Every row comes from one small tree of marks. The marks that hang from a mark follow it in brackets, in alphabetical order. Every link used is in the known rows. Which tree was each row made from?
Known rows
B[S[D E T V]]: -0.086 -0.118 3.722 -0.047 -0.071 -0.642 1.505 -4.724 0.602 -0.648 2.591
 -1.422 3.371 -1.289 -0.435 -2.633 -1.619 -2.290 0.616 0.828 2.701
Y[T[N S[B D E V]]]: -1.493 -0.737 2.489 0.902 -2.305 -2.390 1.171 -4.064 2.075 1.485 -0.588
 0.958 4.970 -2.319 1.382 -5.476 -2.030 1.520 -2.483 -2.059 1.423
S[D E T V]: 0.105 0.030 3.696 -0.438 -0.818 -1.397 1.448 -3.363 -0.017 0.437 2.079
 -1.372 4.573 -0.040 0.699 -2.533 -1.304 -0.502 -1.052 -1.139 1.059
B[S[T]]: -0.194 0.740 0.562 1.139 0.840 0.394 -0.113 -2.166 -0.217 -1.766 1.155
 -1.725 -0.498 -1.855 -1.329 -0.798 -0.726 -1.410 -0.007 2.937 2.498
B[S[D T[N Y] V]]: -1.395 0.183 2.913 0.384 -0.480 -1.045 0.946 -3.569 0.676 -1.373 0.549
 -1.875 0.793 -1.129 1.122 -3.920 -2.955 -0.040 -2.690 0.879 0.914
V[S[B D E T]]: -0.457 -0.853 1.813 -0.829 -0.740 -2.483 0.873 -2.508 0.861 0.227 -0.862
 0.185 4.726 -0.171 0.160 -1.475 -2.000 1.535 -3.036 1.225 2.636
E[S[B D]]: 0.186 -1.582 -0.210 -1.179 -0.009 -1.743 0.023 -1.177 2.230 0.346 -0.775
 1.626 2.919 0.436 2.182 -0.329 -2.233 1.201 -1.117 -1.061 2.131
T[N S[E] Y]: -3.567 0.166 0.637 -0.434 -1.390 -0.333 -0.441 -1.977 0.947 1.006 -0.414
 -2.279 0.418 -1.250 -0.493 -2.283 -3.451 3.592 -1.286 1.795 -0.718
D[S[E]]: -1.881 -0.794 1.369 -0.248 -0.191 -0.301 0.056 -2.209 -0.333 0.576 2.240
 -1.151 1.238 -1.038 -0.335 -0.782 -0.314 -0.543 1.577 2.247 1.486
V[S[E T[Y]]]: -2.424 0.541 1.739 -0.977 -0.607 -1.417 -0.293 -2.250 -0.606 -0.297
 0.204 -3.320 1.307 -0.482 -1.419 -0.119 -2.170 1.774 -1.772 3.095 1.567
T[N S[B D E] Y]: -2.824 -1.489 0.788 -1.400 -2.089 -1.820 0.316 -1.659 1.924 1.298 -2.040
 0.308 3.211 -0.584 1.283 -2.813 -4.470 4.908 -3.487 0.219 -0.413
S[B T[Y] V]: -0.961 -0.019 0.814 0.174 -1.907 -3.800 0.279 -0.511 -1.369 -0.179
 -0.159 -1.431 2.005 0.412 1.281 -0.659 -2.170 2.444 -2.008 0.333 0.388
B[S[D E T[N Y] V]]: -2.344 0.000 4.032 -0.423 -1.083 -0.767 1.180 -4.371 0.372 -0.215 1.539
 -2.257 2.447 -1.404 0.223 -3.916 -3.643 0.340 -2.092 1.682 1.120
B[S[D T]]: 0.748 -0.093 1.600 0.188 1.065 0.385 0.459 -2.799 0.852 -2.050 0.606
 -0.802 1.052 -1.550 -0.152 -1.587 -1.068 -1.681 -1.662 1.268 2.540
V[S[D E T[N]]]: -1.603 0.363 2.914 -0.118 -0.267 -0.487 0.824 -3.669 1.422 0.349 -0.151
 -1.105 3.232 -0.812 -0.064 -3.834 -2.073 0.988 -3.876 1.492 1.744
C[S[B D T]]: 0.872 -0.405 -0.028 -0.072 0.453 -2.015 -0.455 -1.912 1.352 -0.692
 -1.388 1.031 3.487 -0.799 1.287 -0.686 -2.280 0.391 -3.164 0.767 1.561
D[S[T V]]: -0.732 0.442 1.991 1.945 0.123 -2.412 0.368 -3.498 -0.723 -0.960 2.873
 -2.810 0.940 -0.945 0.936 -2.546 0.038 -1.667 0.743 1.161 2.235
Y[T[N S[D E V]]]: -1.375 0.037 3.387 0.939 -1.391 -0.766 1.094 -4.961 2.062 0.979 0.600
 -0.580 3.618 -2.581 0.676 -5.796 -1.306 0.031 -1.757 -2.258 1.108
E[S[D V]]: 0.515 -0.650 1.787 -0.571 0.451 -1.539 0.809 -3.340 2.367 0.070 1.334
 -0.233 2.295 0.617 2.205 -1.701 -1.490 -1.274 1.197 -2.535 1.748
N[T[S[B D E V]]]: -0.923 -0.219 1.594 0.328 -2.098 -3.355 0.955 -3.938 1.801 0.470 0.339
 0.427 4.292 -1.983 1.365 -2.733 -2.327 0.633 -0.275 -2.302 1.556
Y[T[S[B]]]: -0.373 -0.299 -0.846 1.388 -0.908 -1.694 -0.569 -1.365 0.835 -0.223
 -1.612 0.461 1.375 -2.414 0.063 -1.417 -0.379 1.295 -1.453 -0.370 1.948

Write each row's tree
-2.048 -0.521 1.651 -0.863 -2.633 -3.857 0.545 -3.278 1.140 0.265 -0.196
 -0.590 3.686 -1.661 1.529 -1.761 -3.591 2.282 -1.376 -1.920 0.765
N[T[S[B D E V] Y]]
-2.479 1.247 1.809 0.765 -0.517 -0.596 0.249 -3.036 0.295 0.639 0.308
 -2.062 1.758 -1.175 -1.181 -3.120 -1.679 1.223 -2.341 3.320 1.819
V[S[E T[N]]]
-4.074 -0.454 2.367 0.675 -2.476 -3.751 0.369 -2.914 -1.318 1.013 1.660
 -2.316 2.990 -1.072 1.330 -3.635 -3.205 2.911 -1.964 3.078 1.188
D[S[B E T[N Y] V]]
-1.203 0.875 0.585 2.019 -0.733 -1.498 0.478 -3.007 1.906 0.459 0.169
 -1.177 -0.108 -0.771 0.851 -4.318 -1.496 0.708 0.722 -0.642 -0.157
T[N S[V]]
-0.198 -1.783 1.154 -1.850 -1.324 -1.261 0.922 -0.370 0.674 1.339 -0.624
 2.153 4.404 0.256 0.911 -0.577 -1.730 1.744 -1.745 -0.817 0.445
S[B D E]
-2.537 -1.296 1.820 -0.831 -2.609 -3.192 1.090 -2.741 1.945 1.540 -1.120
 -0.016 3.775 -0.134 2.003 -3.843 -4.386 4.043 -1.977 -1.068 -0.568
T[N S[B D E V] Y]
-3.952 0.358 3.237 0.741 -1.490 -2.163 0.336 -3.912 -1.185 0.570 2.835
 -3.902 1.741 -1.393 0.699 -3.866 -2.560 1.296 -1.376 2.769 0.924
D[S[E T[N Y] V]]
-0.430 -0.085 2.730 -0.795 0.105 -0.889 0.749 -3.422 1.026 -0.332 0.233
 -1.404 3.456 -0.499 -0.556 -1.689 -1.317 0.039 -2.273 1.009 2.476
V[S[D E T]]
-0.153 -0.921 1.773 -1.050 -1.177 -1.649 0.740 -1.194 -0.077 0.665
 -0.027 0.489 5.100 -0.381 0.757 -1.268 -1.976 1.974 -3.403 0.189 1.467
S[B D E T]
-0.486 -1.006 0.426 -1.146 -0.124 -0.936 -0.204 -1.535 1.929 -0.923
 -1.426 -1.259 0.499 -0.162 1.135 -0.786 -2.382 1.972 -1.790 -1.373
 -0.270
T[S[D] Y]
-0.106 0.595 2.863 1.129 -0.534 -1.388 1.379 -2.808 0.653 0.024 0.602
 -0.862 2.681 -0.364 2.026 -4.701 -1.362 0.236 -3.303 -1.480 0.222
S[D T[N] V]
-0.378 0.179 -0.189 0.829 -0.356 -2.780 0.048 -1.132 0.155 -0.686 -1.342
 -0.312 1.483 -0.243 -0.116 -0.786 -1.000 1.473 -1.943 2.186 2.554
V[S[B T]]
-1.054 -0.380 0.594 0.113 -1.912 -4.041 0.276 -2.524 1.484 -0.791 -1.156
 -0.300 1.975 -1.323 2.436 -1.702 -2.887 1.899 -1.900 -2.787 0.612
N[T[S[B D V] Y]]
-0.970 -0.627 2.206 -1.425 -1.179 -3.634 0.191 -3.330 0.633 0.391 0.042
 -0.629 5.138 -0.319 1.345 -0.867 -4.068 1.422 -2.146 0.770 0.820
C[S[B D E T[Y] V]]
-1.784 -0.546 2.006 1.061 -1.466 -3.642 0.728 -3.312 -1.167 0.614 2.685
 -1.569 3.918 -0.900 0.720 -2.335 -1.203 0.300 0.714 2.279 2.706
D[S[B E T V]]
-2.237 -0.687 0.584 -1.347 -2.093 -2.447 -0.318 -2.090 1.100 -0.070
 -1.183 -0.295 3.098 -2.113 0.969 -0.771 -3.720 3.181 -3.030 -0.763
 0.803
N[T[S[B D E] Y]]
-1.758 -0.621 1.001 -0.373 -1.097 -2.879 0.340 -1.420 0.996 -0.472
 -2.874 -0.293 2.157 -0.080 1.615 -2.683 -3.237 3.839 -6.384 1.272 1.059
V[S[B D T[N Y]]]
-0.407 -0.524 2.139 -0.300 -0.344 0.166 0.151 -3.547 1.728 0.107 0.057
 -0.535 3.296 -2.659 -0.338 -2.411 -0.671 -0.179 -1.689 -1.607 1.749
Y[T[S[D E]]]
-2.496 -0.580 2.791 -0.806 -1.753 -1.671 0.972 -3.809 2.016 1.042 0.004
 -1.551 2.492 -0.411 1.266 -4.122 -3.752 2.450 -1.349 -1.256 -0.803
T[N S[D E V] Y]
